Each row comes from the steps of one path. Every step used is in the known rows, and no mark comes twice. Write the path behind each row, first mark first.
Known rows
mani -> navarot -> poroz: .05,.05,-.24,.23,-.41,.06,.20,.02,-.08,.46,-.40,.06,-.26,.04,.11,.25,.26,.07,.00,-.10
feko -> funod -> mani: .17,.03,-.07,.56,-.08,.27,.22,-.31,-.06,.17,-.36,-.07,-.13,-.02,.27,.13,.28,.05,-.02,-.19
feko -> poroz -> funod -> zotu -> mani -> navarot: .02,-.15,.12,.67,.13,.48,.09,-.17,-.48,.36,-.09,-.14,-.47,.03,.13,.22,.48,.10,.21,.18
poroz -> mani -> navarot: .16,-.01,.08,.51,-.14,.04,.11,-.08,-.15,.45,-.30,.01,-.28,.03,.10,.22,.21,-.02,-.09,.06
mani -> navarot -> poroz -> feko -> funod -> zotu: .02,-.12,-.23,.51,-.30,.23,.22,-.36,-.06,.65,-.31,-.15,-.49,-.09,.08,-.07,.57,.15,-.01,-.08
navarot -> feko -> funod -> zotu -> mani: .00,.21,-.08,.51,.16,.41,.13,-.42,-.08,.32,-.36,.07,-.40,-.13,.04,.06,.12,.18,.02,.16
mani -> navarot -> feko -> funod -> zotu -> poroz: .11,.03,-.35,.55,.00,.30,.13,-.24,-.04,.59,-.29,.07,-.64,-.08,-.06,.12,.34,.08,.06,.06
navarot -> feko: .16,.21,-.21,.08,-.09,.10,.15,-.15,-.11,.23,-.35,-.03,-.26,-.08,.07,.25,-.03,.16,-.05,.04
zotu -> poroz -> mani -> navarot -> feko -> funod: .14,.13,-.05,.57,-.02,.23,-.01,-.18,.16,.59,-.35,.16,-.61,-.02,.03,.09,.06,.03,-.03,.00
zotu -> poroz -> mani: .23,.02,.04,.53,-.14,.13,-.09,-.09,-.18,.35,-.15,.16,-.09,.10,.09,-.08,.20,.10,-.03,.16
mani -> navarot -> funod: -.01,.02,-.15,.34,-.31,.06,.23,-.01,-.13,.20,-.30,-.11,-.46,-.01,.23,.13,.11,.09,-.03,-.05
mani -> navarot: .15,-.02,-.22,.35,-.19,-.01,.22,-.01,-.21,.37,-.32,-.02,-.26,.03,.06,.31,.18,.03,-.10,-.02
feko -> poroz -> funod: .23,-.06,-.02,.23,-.03,.29,.15,-.14,-.30,.12,-.17,-.23,-.20,.10,.27,.27,.22,.23,.06,-.05
funod -> mani -> navarot: .12,-.12,-.07,.53,-.21,.14,.20,-.06,-.27,.36,-.27,-.05,-.26,-.01,.16,.29,.39,-.09,.03,-.09
feko -> funod -> zotu -> mani -> navarot -> poroz: -.09,.06,-.08,.65,-.12,.37,.21,-.26,-.07,.54,-.41,.13,-.41,-.03,.07,.08,.42,.09,.06,.01
funod -> mani -> navarot -> feko -> poroz: .08,-.01,-.05,.29,.01,.29,.08,-.18,-.13,.40,-.31,-.20,-.43,-.08,.25,.44,.34,.02,.09,-.21
mani -> navarot -> feko -> funod -> zotu: .09,.10,-.29,.43,.02,.25,.28,-.36,-.05,.50,-.42,-.10,-.62,-.15,.01,.26,.30,.06,.01,.04
feko -> funod: .20,.10,-.21,.37,-.05,.12,.27,-.27,.03,.20,-.42,-.05,-.13,.03,.17,.17,.07,.16,-.15,-.10
feko -> poroz -> mani: .22,.03,.15,.35,.06,.16,.00,-.26,-.12,.24,-.26,-.14,-.03,.09,.30,.19,.24,.20,-.09,-.06
funod -> mani -> navarot -> poroz -> feko: -.03,-.20,-.04,.42,-.49,.17,.08,-.11,-.15,.56,-.22,-.06,-.35,-.06,.18,.03,.52,.01,.05,-.17
zotu -> poroz -> funod -> navarot -> feko: .24,.19,-.09,.35,-.17,.36,.26,-.14,-.51,.40,-.08,.03,-.44,-.19,-.13,.18,.11,.07,.15,.21

Write each row's path
.13,-.19,.07,.62,-.27,.30,.21,-.03,-.41,.30,-.17,-.09,-.47,.01,.17,.29,.41,-.09,.19,.02 => poroz -> funod -> mani -> navarot
.17,.13,-.03,.64,.09,.39,-.04,-.46,-.05,.48,-.24,.07,-.46,-.06,.05,-.12,.32,.14,.06,.16 => navarot -> feko -> funod -> zotu -> poroz -> mani
.03,-.12,-.20,.25,-.47,.04,.10,-.04,-.09,.58,-.29,-.05,-.35,-.03,.10,.04,.30,.11,-.05,-.11 => mani -> navarot -> poroz -> feko
.06,.06,.12,.42,.21,.61,-.01,-.31,-.41,.24,-.12,-.14,-.46,-.05,.15,.20,.27,.25,.26,.24 => navarot -> feko -> poroz -> funod -> zotu -> mani
-.02,-.09,-.20,.60,-.26,.22,.14,-.04,-.32,.38,-.08,.01,-.52,.02,.12,-.14,.47,.09,.14,.14 => mani -> navarot -> funod -> zotu -> poroz
-.04,-.03,-.15,.50,-.23,.17,.29,-.17,-.31,.27,-.22,-.18,-.52,-.06,.21,.08,.42,.09,.07,.10 => mani -> navarot -> funod -> zotu
.10,-.06,.03,.45,-.21,.39,.18,-.06,-.34,.34,-.22,-.08,-.70,-.11,.14,.35,.28,-.09,.25,.06 => poroz -> funod -> mani -> navarot -> feko
.14,.14,.09,.31,-.31,.14,.04,-.16,-.09,.36,-.34,.07,-.08,.05,.22,.06,.24,.15,-.02,.01 => navarot -> poroz -> mani
.15,.01,-.06,.16,-.01,.32,.12,-.09,-.20,.35,-.25,-.23,-.64,-.03,.16,.42,.13,.12,.13,-.02 => mani -> navarot -> feko -> poroz -> funod
.24,-.07,-.07,.50,-.13,.32,.23,-.22,-.53,.19,-.12,-.14,-.32,-.02,.08,.12,.44,.13,.14,.28 => poroz -> funod -> zotu
.11,.11,-.24,.16,-.15,.07,.16,-.05,-.11,.41,-.38,-.01,-.48,-.06,.03,.38,.03,.04,-.03,.01 => mani -> navarot -> feko
.14,-.24,-.09,.70,-.18,.31,-.04,-.27,-.06,.36,-.13,.03,-.23,-.02,.17,-.23,.35,.10,.00,-.13 => zotu -> poroz -> feko -> funod -> mani
.22,.01,-.01,.81,.04,.33,-.01,-.41,-.12,.44,-.18,.07,-.23,.03,.06,-.16,.46,.14,.01,.16 => feko -> funod -> zotu -> poroz -> mani
-.15,-.14,-.04,.57,-.30,.29,.05,-.18,-.30,.64,-.16,.05,-.40,-.07,.02,-.11,.49,.12,.09,.12 => funod -> zotu -> mani -> navarot -> poroz -> feko
.08,-.29,-.09,.77,-.21,.26,.04,-.17,-.05,.54,-.14,.04,-.44,.00,.11,-.12,.42,.00,.00,-.16 => zotu -> poroz -> feko -> funod -> mani -> navarot
.01,-.05,-.03,.70,.05,.36,.10,-.45,-.18,.34,-.19,-.05,-.26,-.09,.06,-.21,.29,.24,-.03,.13 => poroz -> feko -> funod -> zotu -> mani
-.01,.00,-.10,.79,.09,.32,.24,-.27,-.15,.44,-.34,.06,-.39,-.03,.00,.12,.34,.05,-.01,.10 => feko -> funod -> zotu -> mani -> navarot
.13,-.12,-.02,.58,-.25,.42,.04,.05,-.34,.43,-.11,.09,-.70,-.02,.05,.16,.29,-.07,.32,.12 => zotu -> poroz -> funod -> mani -> navarot -> feko
.09,-.11,.16,.57,.14,.53,.06,-.27,-.49,.19,-.07,-.14,-.25,.03,.18,.12,.39,.22,.19,.24 => feko -> poroz -> funod -> zotu -> mani
.00,.01,.11,.33,.08,.43,.01,-.05,-.24,.36,-.23,-.04,-.65,-.03,.11,.35,.00,.12,.17,.10 => zotu -> mani -> navarot -> feko -> poroz -> funod
.19,.30,.16,.23,.15,.23,.20,-.45,-.30,.43,-.24,-.23,-.18,-.20,.12,.42,.20,.14,-.05,-.03 => funod -> navarot -> feko -> poroz -> mani
-.01,.00,.22,.41,-.09,.19,.05,-.15,-.05,.27,-.23,-.22,-.44,.07,.41,.11,.24,.14,-.02,-.11 => feko -> poroz -> mani -> navarot -> funod
-.01,-.01,.07,.47,-.29,.23,.17,-.18,-.21,.01,-.22,-.11,-.25,-.02,.43,-.01,.28,.10,.09,-.10 => navarot -> funod -> mani
-.05,.19,-.09,.43,.05,.27,.15,-.15,.10,.41,-.47,.15,-.56,-.07,.02,.25,-.13,.08,-.06,-.01 => zotu -> mani -> navarot -> feko -> funod
